Each row was made from one small tree. The marks that hang from a mark follow it in brackets, in the order of their numbers. Every link used is in the known rows. Write each row's tree.
Known rows:
Q58(Q742(Q388(Q789(Q116(Q198))))): [  5 -10  -9   2  15  -2  -5  53  -9   8 -11 -10 -30 -28  22  -9 -10 -10
 -25 -20 -31 -20 -16   1]
Q116(Q198 Q789): [-12  47  20   3   5  23  -2 -16  -1  -2   7  -5  -7   4   0   7 -14   4
  17 -15  21 -35  -3 -17]
Q116(Q198(Q764(Q382)) Q789(Q388)): [  8   4  36  -3   3   5   1  22  42  -9  18   5  20  -9 -10  25 -18 -14
  10 -12  16   8   3 -16]
Q382(Q764): [  3  10 -21  -4 -11   2  -1 -29  -8  22 -11 -16  -3  18   9  -1   1  14
  10  -4  -7 -34   3  -2]
Q764(Q198): [  4  19   4   2 -20   6  -3 -48  -5   6   3  -2   2   6 -15 -18   3  -3
   3  -2  13  -4  24  11]
Q742(Q58): [ -8  51 -20  -6   3   9 -10 -21 -12   3   0   6   7  22 -12  -4  -6   3
   2  -7  37   1   5   6]
Q116(Q789(Q388)): [-18  15  17   3 -11   8  -3  16  -9 -11   1   3  -4   2   3  15 -38  -1
  -8 -15 -13   8  13  -2]
Q764(Q198(Q116) Q382(Q388)): [ 20 -39  21   7  -1  -7  10 -31  18   4  15  -6 -16  13 -21  -5  30   2
   7   4 -41  21   3  -1]
Q764(Q382(Q388(Q742))): [-21 -24   7 -13   4 -10   9  10  16  -6 -19 -35  -7   3  -3 -17  14  -6
 -13  21 -52  40   1   2]
Q988(Q764): [  8  34 -18   1 -25  24   7 -30 -30   3  -1   0  22   5  -6 -22 -11  20
  18   9  50   1  10  23]
Q388(Q789): [-17  13 -16   1   7   6   0 -11 -39   0 -21  -4 -10  -7   6 -23  -4  -2
  -8   2   0 -26  16  16]
Q198(Q116(Q789(Q388)) Q764(Q382)): [ 27 -38  31   2   6  -2  -2   6  23  -2  20  21  -4  -2  -4  22 -10  -2
  13 -14 -10   5  26   7]
Q988(Q764(Q382)): [ 15  23  -1  -7 -29  21  10 -25 -20  -4  -8  -5  36   0 -10 -33   2  14
  26  20  12  18   6  23]
Q789(Q116): [ 11   2  -4   7  -5  15  -6 -11 -26  10 -16  -4  22   8  -1  16  -9  16
  26  -8  -2 -11  23  16]
Q388(Q742(Q58) Q789(Q116(Q198))): [-19  25 -14  -4  15 -11  -3  10  -9 -11 -11  11  13  -7  13 -10  16 -13
 -11   5  21 -12 -32 -10]
Q382(Q388(Q742) Q764(Q198(Q116))): [  3 -52  -8   1 -12 -29  10 -37  26  17  18 -10 -43  16  10 -14  39   2
 -16  10 -34  -4 -20 -19]
Q742(Q58 Q388(Q789)): [-20  34 -33 -10   3 -11 -13  26 -16 -11   0  20 -23  -3   7 -19  -4 -10
 -38   9  11   9  -7   2]
Q116(Q198 Q789(Q388)): [-17  28  27   7  -1  15   3  17   9  -9  11  -3   5   1   1  25 -31  -5
  -1 -21  19 -11  -3 -19]
Q388(Q789(Q116)): [ -3  -7 -12   8   6   5  -5   0 -45  -1 -25   4   8 -10   8  -3  -5   7
   9  -1 -14 -20   9  16]
Q742(Q58 Q388(Q789(Q116(Q198)))): [ -3  33 -17   0   9  -6 -10  37  -6 -13   4  24   5  -6   7  12   2  -6
 -12  -2  17  -7 -30 -14]
Q58(Q742(Q388(Q789(Q116)))): [  5 -27 -17  -1   7  -9 -11  54 -26   9 -21  -4 -40 -30  25 -22 -16  -5
 -36 -12 -57  -2  -3  17]
Q198(Q116(Q789) Q764(Q382)): [ 31 -22  21  -3  13   5  -8 -28  10   4  15  17 -21   1  -7   1   7   5
  31  -5  -6 -18  24   7]
Q382(Q388): [-14   0 -11   3  12   5   3   2  -5   7  -4 -21 -12  18 -11  13  -9  10
  -1   0  -3  11  10   0]
Q764(Q382): [  6  11  11  -7  -9  13   1 -20  -9   2 -20 -17  16   7 -12 -13   2   3
  18   1 -25   2  23  16]
Q198(Q116 Q764(Q382)): [ 37 -30   4  -2  11   7  -2 -31  12  20   5  10   3   9 -13   1  18   9
  32  -4  14 -18  43  24]

Which tree is each row?
[-34  27 -28 -13   9 -15  -6  -3 -21 -13 -15   6 -12  -3  12 -42   9 -16
 -35  15  10   2 -12   7]
Q388(Q742(Q58) Q789)
[ 33 -22  23   4   1   3   3  20  36   4   4   4  59  -4 -14  44  -5  -3
  25 -12  20  10  17   5]
Q789(Q116(Q198(Q764(Q382))) Q388)
[ -2  12   0  13  12  10   1   0 -29   0 -16   1  21  -9   5   9   2   2
  17  -7  10 -37  -6   0]
Q388(Q789(Q116(Q198)))
[ 20 -13  11   5 -20  -7  -5 -60   2  11  26  15 -42   9   8 -12  17   9
  16  -9 -27 -42 -16 -23]
Q382(Q764(Q198(Q116(Q789))))
[ 12 -10   6  -4  24   2   8   4  47   9  12 -17  13   7 -23  25  12  -2
  16   3  28  11   1 -11]
Q116(Q198(Q764(Q382(Q388))))
[ 14 -56  -8   3  27 -16  -2  32   2  -3 -11   4   8 -15  -9  13   9  -1
   7  17 -34  24  -3   3]
Q198(Q764(Q382(Q388(Q789(Q116)))))
[-10  -8  17   5 -10   2   8  23   9  -2 -12 -11  38  -3  10  25  -9  -5
  -4  -9  12   1   5   2]
Q789(Q116(Q198) Q388(Q742))
[ 23 -10   4   4  17   8 -12 -34  -2  13  24  27 -32   6  -2  14  -4  11
  26 -17  32 -38  33   6]
Q198(Q116(Q789) Q764)
[-34  17  29  -4  -7   3   6  23  19 -14   4  -8  -1  -8  13   9 -21 -15
 -20 -10   6  -2  -5 -18]
Q116(Q198 Q789(Q388(Q742)))
[  2  15  20   3   9   8  -3  14  31  -3  26  12   6  -4  -4  36 -30  -8
  -2 -19  56 -10  12 -14]
Q116(Q198(Q764) Q789(Q388))
[ 14  -2   7   0 -31   1  17 -24   9 -11  15  -7  16  -2 -26 -32  15   5
   5  29  -4  59 -19   1]
Q988(Q764(Q198 Q382(Q388)))
[  7  -1  -5  -2 -13  10  17   1  -5  -7   0 -15  18   4 -16 -17   3  15
  12  23  -3  45 -14   8]
Q988(Q764(Q382(Q388)))
[-17 -21 -10   0   2  -8  -4   4 -38  -5 -33   0   0 -19  21 -21   6  -3
 -10  13 -28 -12   9  17]
Q388(Q742 Q789(Q116))
[  7   5  15  14  -5  13   6  19   2   3  -4  -5  47   5  -3  44 -20   6
  15 -22  26  -6   5   2]
Q789(Q116(Q198) Q388)
[ 32 -26  10   8 -22   2  19 -38   5  -4  26   4   2   6 -23 -27  31  12
  17  21  -5  37 -15   6]
Q988(Q764(Q198(Q116) Q382(Q388)))
[-29 -13 -27  -3  24 -28  -4  33 -12 -17 -12   4  -9  -2  11  -9  10  -7
 -30  20 -25  32 -35  -9]
Q382(Q388(Q742(Q58) Q789(Q116)))
[ 17 -12 -14   4  14  -5 -10  35   8   7   6  21   2 -21   9  23   3  -3
  -3   2  35 -23   8  -1]
Q742(Q388(Q789(Q116(Q198(Q764)))))
[-16 -29 -14  -7 -20 -30   7 -21  29   9   8 -21 -28   9   5 -21  23  -7
 -29  20 -38  15 -24 -23]
Q382(Q388(Q742) Q764(Q198))
[ -3  16 -27  -3   2 -11 -19  37 -25 -11  -5  28  -7  -5  12  -1  -3  -1
 -21   8 -10  14 -16   3]
Q742(Q58 Q388(Q789(Q116)))
[-24 -24 -24  -9  -1 -19   6   2  14  14  -9 -29 -29  15  17  -6  12   5
 -20  15 -35   4 -16 -18]
Q382(Q388(Q742) Q764)
[-35  45  16  -9  -1  -6  -2  25  27 -23  17  10   3   3   8   6 -16 -20
 -29 -11  27  15 -32 -26]
Q116(Q198 Q789(Q388(Q742(Q58))))
